Each row was made from one walk, in order. Every step used is in the known rows, and no mark comes twice. Write each row's walk.
Known rows
zuvi/satem/mitepos/loka: [ -8  16 -14 -18   2  22 -12   4  -3   1  -5  -3   1  -7  -2  -2  16  17
   2  11 -12   9   7]
loka/tuzek/zuvi/satem/mitepos: [ -9  25  21   3 -11  15 -22   5  -5   1  -8 -13  -8  -7  -4 -11   6  27
  11  12 -14  26   3]
mitepos/satem/tuzek/zuvi/guka: [-13  42  20 -18  -6 -12 -43  -6 -15   3  15 -17 -13 -22  -9 -19  -5  45
  36  17  10  26   2]
guka/loka/tuzek: [  0  11 -11  -4  -5  30   0  -3   6   2  -5  -1  -2  17   6  -9  -6   3
  29  -1  -9   1  -9]
guka/loka/tuzek/zuvi/satem/mitepos: [ -9  31  10  -5  -1  27 -20  -1  -1   2  -8 -11  -8   6  -5 -15   7  36
  34  11 -20  17  -4]
tuzek/zuvi/guka/loka/mitepos/satem: [ -7  53  19 -34  -6   9 -43  -6  -5   0   4 -13 -11   3  -4 -25 -10  39
  50   9  -1  18   0]
mitepos/loka/satem/guka/zuvi/tuzek: [-7 71 14 -1 -9 18 -7  3  0  4  6  6 -2 -8 20  1  2 10 48  4 -3 15 -2]
loka/mitepos: [  1  13   4  -5 -13   8 -14   1   4   0  -5   2  -2   5  10  -6  -7  -4
   0   2  -3   7   2]
mitepos/satem/loka: [ -4   9   0 -27  13 -14 -11  -6  -1   1  -1  -7   7   1   1 -17  -6  13
  25   2  -9   4  -4]
mitepos/satem/tuzek: [ -4  15  11 -13  -4  -8 -22  -2  -6   3  10  -6  -4 -11   3 -15  -4  20
  25  11   5  12  -2]
mitepos/satem/guka: [ -5  19  24  -4  -5   0 -15  12  -7   0   8  -8   1 -17   0 -11   1  16
  23   8   2  15   1]
loka/mitepos/satem/tuzek/zuvi: [ -4  44  33 -19 -25 -21 -43  -8  -7   5   9  -8  -9  -6   9 -24 -12  30
  29  14   3  27   3]
satem/guka/loka/mitepos: [ -3  30   6  -1 -10  28 -16   6   4   1  -2   4   0   3  13  -9   0   9
  31   6  -9   8  -4]
zuvi/satem/mitepos: [ -7   5   4   0  11  19 -14   8  -2  -3  -6  -6  -1 -12  -9  -3  15  18
   1  11 -11   8   1]
satem/tuzek/zuvi/guka/loka: [-11  40  -2 -11   0   8 -31 -13  -7   5  10  -7 -13  -4  -7 -10   1  42
  43  13   3  10  -6]
mitepos/satem/tuzek/zuvi/guka/loka: [-12  47  12 -28   1   0 -42 -11 -11   4  14 -14 -13  -8 -10 -22  -3  53
  58  15   5  16  -5]
zuvi/tuzek: [-1 15  9  2 -1  6 -4 -9  5 -1 -4 -1 -5  2 10  1 -3  9 11 -4  8  6 -8]
tuzek/zuvi/guka: [ -9  27  10  -5  -3  -5 -21  -4  -9   0   4 -10  -9 -11 -11  -4  -1  25
  10   5   6  14   4]
mitepos/loka/tuzek/zuvi/satem/guka: [-11  54   8 -10 -23  29 -17   9  -7   2  -3 -11  -3 -19  10  -9   2  27
  18  13  -6  29   5]
satem/tuzek/zuvi/guka/loka/mitepos: [-10  53   3 -16 -13  15 -44 -11  -4   5   6  -5 -15  -1   4 -17  -6  37
  44  14   0  18  -3]
guka/zuvi/satem/tuzek: [-12  39 -14   3  13  25  -9   7  -2  -4   4  -5 -10 -30 -11  -8   3  29
  32  15  -6   2  -8]

Write each row's walk
[-12  39 -26  -7  17  35   1   5   4  -4 -12 -10  -1 -14  -5 -16  -7  17
  36   5 -24   5 -13] => guka/zuvi/satem/loka/tuzek
[ -9  46   1 -32  -4  28 -48  -4  -3   2   7  -8 -12  -5   4 -26  -8  33
  54  16   0  17  -6] => zuvi/guka/loka/mitepos/satem/tuzek
[ -5  24   4  -7  -9 -11  -9 -11   0   6  -8  -7   2   8   7 -14 -11  13
  18   0 -14  16  -4] => satem/loka/tuzek/zuvi
[ -5  13 -12  -7 -26  17  -7   2  -3  10  -4  -1  -1   9  10  -7   2  -2
  10   7 -17  17   8] => satem/mitepos/loka/tuzek
[ -6  32  17 -23  -7 -18 -20  -8  -4   6  -3 -14   1   6   6 -26 -15  24
  34   3 -11  22  -3] => mitepos/satem/loka/tuzek/zuvi
[ -2  45  17 -22 -21 -22 -26 -12  -7  13  13   6   0   7  21  -4   2  13
  19  10   1  18   9] => mitepos/loka/satem/tuzek/zuvi
[ -5  24  14 -12   4  14 -14   7  -3   1   7  -5   2  -3  -1 -15   3  24
  47   7  -3   6  -5] => mitepos/satem/guka/loka
[-12  28  -8   8  16  24  -5  13  -3  -5  -4  -7  -7 -21 -20  -6  11  25
  26  12 -19   3  -2] => guka/zuvi/satem/mitepos
[  1  24   9 -30  -2  13 -23  -3   4  -1   0  -2  -2  13   8 -22  -9  15
  39   4  -6   5  -4] => guka/loka/mitepos/satem
[-12  36  -4 -11  -4   5 -22  -8  -5   5  -6 -14  -4  -3  -1 -16 -11  22
  23   5 -10  21  -4] => satem/loka/tuzek/zuvi/guka
[ -2  16  -6 -15   0   0 -13  -6   6   2 -10   2   6   8  13 -12  -8  -2
  10   0 -14   6  -4] => satem/loka/mitepos
[ -8  21   9   5   7  30 -10  15  -2  -5  -2  -7   1 -27  -1  -1  10  19
   6  10   0  11  -3] => zuvi/satem/guka
[ -8  32   0 -13   6   8 -19  -9  -5   1   4  -7  -9   3 -13  -7   1  32
  33   5   1   4  -2] => tuzek/zuvi/guka/loka
[ -1  17 -17 -14 -22  18   0  -1   0   6  -3   0   0   7  15  -5  -8  -7
   6   2  -6  10   4] => mitepos/loka/tuzek
[-11  56  26 -24 -20  -4 -56  -5 -11   3  10 -15 -16 -17   1 -25 -11  40
  36  18   6  33   4] => loka/mitepos/satem/tuzek/zuvi/guka
[-10  69  29   2 -13  20 -24   9  -1  -3   1  -8 -11 -21  10 -19 -13  27
  58   7  -2  24  -7] => loka/mitepos/satem/guka/zuvi/tuzek
[ -2  22  16   3 -21  -3  -9  -3  -3   4  -2  -7  -6   4   3  -9  -9  10
  10   1  -3  18   2] => loka/tuzek/zuvi
[ -3   9 -13  -6  -2   8  -1  -5   5   5  -9  -3   5   9  11 -11  -9  -3
  13  -1 -15   8  -7] => satem/loka/tuzek
[ -9  58  11 -27 -16  -5 -39 -10 -11  11  15   0  -6  -4  12  -5   2  22
  26  15   6  24  10] => mitepos/loka/satem/tuzek/zuvi/guka
[ -6  39   3  -9   3  50 -22  12   5  -5  -7  -2   0  -9   8 -11   6  23
  30  11  -8  10  -7] => zuvi/satem/guka/loka/mitepos
[ -1   7  26   1   0  -6 -16   3  -1   7   2   5   4  12   6   0  13  -5
   7   6 -12  10   5] => loka/satem/mitepos
[-10  48  10  23  -2  19   0   6  -1  -2   0  -4 -10 -22   2  -1  -2  20
  43   2   0  11 -10] => satem/guka/zuvi/tuzek
[ -5  24  14   3 -14 -21 -19  -9  -7   7   8  -3  -7  -7   2  -5  -2  24
  14   9   4  13   0] => satem/tuzek/zuvi
[ -2  24  30   6  -4   5 -13  11  -1   4   6   4   7  -4  15   2   8  -4
  11   5  -3  13   2] => loka/satem/guka
[ -6  30  13  -8  -9  32 -15   9  -1   3   2  -9  -1   0   7 -20  -5  19
  51   8  -8  17  -8] => mitepos/satem/guka/loka/tuzek
[  0  20  17  -4  -4  -5 -21  -3   0   7   9   7   1   2  16  -1   3   0
  13   9   1  11  -1] => loka/satem/tuzek
[  2  18  -4 -13  -4  21 -12  -3   8   0  -5   5  -2  18  10 -10  -5   4
  24   1  -8  -1  -5] => guka/loka/mitepos
[ -4  15   0 -23  -1   2 -12  -3   1   4  -6 -10   5   5  10 -23 -14   8
  28   2 -14  15  -6] => mitepos/satem/loka/tuzek
